In the rows, zero is written as 128.
Known rows, with every step that occurs:
mugi/bime/dedusen: [126 108 121 100 150 175 134  99 130 122 145 140 113 136 118 132 136 161
 131  89 120 134 165  96  99 104 149 160 145 122 105  96 115 115 117]
mugi/gonu: [150 112 133 117 152 174 104 134 141 126 144 108 144 117 113 130 104 140
 113 113 105 132 135 134 114 134 124 147 117 120  92 108 112 116 125]
sidol/bime/mugi: [137  89 121  99 157 170 143 100 133 117 123 135 127 132 124 138 152 156
 151  87 114 158 148 141 117 116 151 166 144 108 103  90  96 135 130]
gole/gonu/sidol/bime: [157 109 142 124 119 183 137  95 142 124 130 141 131 117 139  85 146 177
 125 146  97 188 148 110 131 141 117 103 152 106  63  81 114 133 107]
mugi/dasi/sidol/gonu/gole: [ 71  79 157 105 131 164 155 131 172  93 115  58 190 104 135 115 135 154
 112 105 138 114 150 124  85 200 152 112  73  74 100  94 109 125 129]
gole/gonu/femek: [104 162 139 127 125 162 107 118 125 100 142 115 175  88 121 124 117 151
 114 112  83 101 124 136 146 127 124 129 141 164 118 131 126 120 127]
mugi/bime: [149 102 113  92 132 134 155 110 162 126 134 123 118 137 137 125 144 168
 140 139 125 136 135 110  93 120 106 131 136 143  94 108 124 127 129]
fedul/dasi/sidol/gonu/gole: [ 69 115 138 129 121 111 141 119 141 103 119  80 157 104 155  94 132 120
  95 113 150 128 149 145 155 182 154  99  59  78 102 109 101 127 111]
sidol/gonu: [135 117 135 142 160 159 122 148 134 106 131 118 145 102 122 136 116 131
 111 121 102 130 148 137 118 146 114 153 115 114 103 101 133 116 135]
femek/bime/dedusen/gonu/sidol: [127  58 102 153 151 192 102 149  82 118 154 178 145 154 129  80 132 131
 118 101 128 161 148 103 160 120 135 127 135  74 163  58 118 108  99]
femek/bime/dedusen: [106 111 110 140 134 150 113 110  81 112 123 189 136 160 120 109 125 142
 139  64 139 119 151 113 138  96 142 132 151 117 163  93 123 122 120]
fedul/bime/gole/gonu/femek/dasi/sidol: [ 97 171 142 118  95 120  98  32 121  56  64 147 165 102 119 110  97 138
 147  25 167  96 127 170 165  81 175 160 112 180 153  72  82 130 102]
sidol/bime/gole/gonu/femek: [121 121 136 109 162 183 135 106 160  86 104 120 158  76 127 124 140 149
 155  98  84 112 128 162 120 119 115 156 138 190 100 108  88 158 130]
femek/dasi/gole/gonu/sidol/bime: [165 103 149 155 109 148 153  80 164 126  65 186 185 120 130  89 134 165
 192 111 166 155 145 150 112 156 120 116 141 104 102  31  85 160 103]
sidol/gonu/femek: [114 100 116 127 157 168 121 155 147  75 149  94 187 107 124 131 113 138
 112 123 102  96 130 157 121 122 110 132 118 148 119 117 129 127 146]
femek/dasi/sidol: [114 137 141 147  84 106 121  66 134  99  76 170 179 163 130 119  97 149
 143  88 204 120 139 144 126 130 154 123 119  97 151  74 123 125 121]
bime/gole: [120 127 141 131 157 134 128 126 127 110 101 137 106 106 127 134 131  93
 141 108 127 114 128 153 127 128 141 160 114 138 143 121 100 144 135]
femek/bime/gole/gonu/sidol: [130 130 143 151 130 150 109 100  95 100  95 198 117 118 145  73 134 131
 132 105 113 144 136 132 159 137 125 110 143 112 140  64  99 137 116]
dasi/femek/bime/gole: [125 118 103 136 140 120 131 123 141  89  93 177 145 139 122 110 144 103
 188  88 188  86  86 185  99 101 108 129 151 160 193 117 110 183 124]
dedusen/gonu/sidol/bime/femek/dasi: [182  59  91 159 144 191 142 117 171 111 101 155 194 127  97 116 127 138
 164 101 142 186 122 147 111 123 121 165 130 120 125  41  79 154 120]
mugi/dasi/gole/gonu/sidol: [134 108 186 121 119 177 147 102 151 138  95 113 161  85 119  92 145 138
 165 113 126 154 132 117  91 180 158 118 113  70 108  86 106 148 114]
gonu/femek: [110 111 110 117 130 135 126 133 138  97 146 102 168 131 131 121 125 136
 130 133 123  90 111 148 133 107 123 108 129 164 143 144 124 141 138]
dasi/gole/gonu: [124 171 173 140 125 143 130 115 142 143 109 144 151  60 124 131 145 123
 158  98 129  98 125 142 126 169 133 161 127 117 116 104 123 133 108]
gole/gonu: [125 179 158 141 125 156 109 112 116 133 123 140 133  86 119 129 120 140
 112 109  86 136 142 115 142 149 125 148 143 128 102 113 130 109 114]
dedusen/dasi/gole/gonu/femek: [ 95 132 182  96 144 177 148 128 172 108  95 100 214  82  98 132 135 126
 186 105 136  81 106 160 108 156 128 152 100 161 136 132 123 134 116]
dedusen/gonu: [139 103 118 135 156 162 121 172 135 141 142 112 144 100 123 138 128 114
 119 131 107 142 123 125 135 150 110 168 112 124 133 107 130 108 114]
bime/femek: [131 153 123 136 128 150 127 106 139 118 132 127 145  95  97 148 139 108
 135  84 126 115 109 142 118 117 147 171 131 138 133 135 107 149 137]
dasi/sidol/gonu: [115 125 159 134 123 155 122 108 139  87 128 118 160 109 140 124 121 146
 103 105 153 114 150 142 116 155 139 148 104  74 103  89 145 111 121]
fedul/gonu/sidol/bime/femek/dasi/gole: [196  62  76 166  92 136 178  68 199 107  88 169 176 123  88 121 157 106
 182  67 182 149 122 153 107 122 152 150 109 115 124  65  51 179 138]

Rows:
[117  64 134  73 147 216 114  67 164  64 153  93 201 130 132 120 130 191
 133  60 139 108 137 167 111 107 169 157 121  95  80  79  89 130 127] -> dasi/sidol/bime/mugi/gonu/femek
[ 87 173 163 151 108 143  99  55 129  56  64 164 205 100 125 118  91 136
 141  50 162  79 133 181 142 127 162 156 121 144 154  69  93 136 125] -> bime/gole/gonu/femek/dasi/sidol
[107 130 129 131 113 131 131 115 140  99 112 162 205  96 135  98 145 149
 179  89 149  54 101 156 136 132 101 117 142 162 155  96 122 154 122] -> dasi/gole/gonu/femek/bime
[123 154 143 172 115 159 115  67 148  68  83 156 214 106  92 145  94 130
 130  36 177 108 140 170 102 138 158 190 114  92 131  52 108 132 137] -> bime/femek/dasi/sidol/gonu
[110  78 102 134 179 153 121 146 133  50 108 144 178 118 131 108 119 122
 145  90 121  75 123 177 122 109  97 137 118 171 160  84 104 152 152] -> sidol/gonu/femek/bime/gole
[121  99 170  98 148 141 170 141 175 136  81 113 170 123 103 137 146 103
 199 121 180 105 109 152  90 158 132 151  83 126 146 129 123 143 119] -> dedusen/dasi/gole
[117 113 194  97 169 225 162 102 162 135  77 139 175  88  84 140 150 145
 200  54 130 139 157 132  84 153 150 199 113 119  91  89 107 129  93] -> sidol/bime/dedusen/dasi/gole/gonu
[131 116  90 133 114 116 130 127 142 105 119 168 169 161 121 104 139 138
 175 108 188  99  91 158 101 104  93 100 164 151 174 125 138 166 121] -> dasi/femek/bime
[103  71 125 109 136 173 126  77 158  90 101 133 208 150 131 120 120 182
 143  52 166 123 162 163 119 165 172 145 108  78  88  30  47 125 115] -> femek/dasi/sidol/bime/mugi/gonu/gole
[113 111 138 100 148 186 129 104 140 110 110  99 166 128  81 145 135 124
 173  59 141 144 115 157  60 119 180 163 143  95 155 124 101 151 135] -> bime/mugi/dasi/femek
[119 157 143 146 141 139 109 103 104 105  79 193 125  97 127 109 128 126
 144  73 106 116 132 140 143 136 114 155 142 149 145  79 106 133 124] -> femek/bime/gole/gonu
[134 148 156 150 110 168 109 105 106 126 140 147 127 107 136  93 127 146
  99 139  95 164 142 110 157 152 138 107 143  89  99  98 125 112 109] -> gole/gonu/sidol
[102 129 161  98 128 176 132  64 169  63 103 121 173  82 145 112 146 167
 147  82 136  93 127 168 121 128 140 151 124 153  98  94 102 153 118] -> dasi/sidol/bime/gole/gonu/femek
[157 156 146 156 125 160 153  63 183 122  50 181 209  67  83 147 138 138
 212  35 156 113 122 170  88 143 127 204 147 148 110  53  74 175 120] -> sidol/bime/femek/dasi/gole/gonu
[112  88  83 120 120 116 129 127 128  86 131 146 180 164 139  96 130 156
 149 119 146  84 103 145 136  91  99  83 143 175 172 120 129 149 142] -> gonu/femek/bime
[149  76 105 126 141 198  91 109 113  88 156 164 172 167 114  85 130 145
 146  77 159 138 111 169 118 104 146 115 162  67 143  69  93 143 116] -> dasi/femek/bime/mugi/gonu/sidol
[123  89 122 116 157 184 138 104 131 123 127 142 127 137 114 128 142 157
 146  81 123 149 162 118 110 102 147 156 145 122 101 100 107 136 118] -> sidol/bime/dedusen
[102 126 208 124 148 220 132 108 119 128 104 148 165  98  97 109 137 115
 163  81 141 144 153 123 126 162 187 157 107  65 122  88 106 114  89] -> bime/dedusen/dasi/gole/gonu/sidol
[115  76 135 113 145 183 136  85 137 128 117 113 140 114 124 105 134 135
 134  58 150 191 159 121 136 116 168 173  90  71 105  80 108 122  88] -> fedul/dasi/sidol/bime/dedusen/gonu
[129 149 168 142 116 152 130  38 157  88  35 186 167 106 129 119 111 160
 167  51 163 138 155 164 111 144 143 172 130 124 107  37  86 145 115] -> femek/dasi/sidol/bime/gole/gonu
[173  32 107 120 150 185 150 158 162 132 148 114 142 129 142  93 151 154
 132 168 119 192 131 117 124 142 102 120 123  98  97  76 113 133 106] -> dedusen/gonu/sidol/bime
[106 111 141  75 151 172 128 105 108 120 108 110 106 149  76 135 122 119
 150  54 136 167 150 103 135  73 183 169  97 148 137 130 112 100  92] -> fedul/bime/dedusen/dasi
[196  68  58 167  93 152 156  64 176  96 101 165 158 149  80 120 132 124
 138  76 139 189 140 129 122 101 148 138 125 128 110  74  60 153 145] -> fedul/gonu/sidol/bime/femek/dasi
[108  99 146 107 122 178 137  64 136 102 127 144 142 142 134 119 144 172
 141  66 173 130 164 121 112 111 175 149 133  83 100  91 122 131 105] -> dasi/sidol/bime/dedusen
[ 72 117 160  95 105 190 110  42 111  64  98 134 214 127 118  99 125 191
 143  21 127 115 134 132 114 123 183 136 141  93 148  70 114 120 131] -> gole/gonu/femek/bime/mugi/dasi/sidol
[126 118 157 124 144 187 128 113 144  84  71 176 167 134 102  80 136 115
 183 101 164 144 101 166 105 136 118 119 137 135 165  96 110 155 104] -> dedusen/dasi/femek/bime/gole/gonu/sidol
[ 86  54 140 110 188 202 147 151 145  65  95 138 235 131  92 118 128 128
 192  53 164  65 137 166  92 122 129 158  94 136 172  86 123 136 129] -> sidol/gonu/femek/bime/dedusen/dasi/gole
[129 118  83 133 110  90 136 102 134 121  94 153 150 162 116  81 130 115
 178  98 184 144  90 163 121  87 107  85 133 143 174 135 123 176 119] -> fedul/dasi/femek/bime
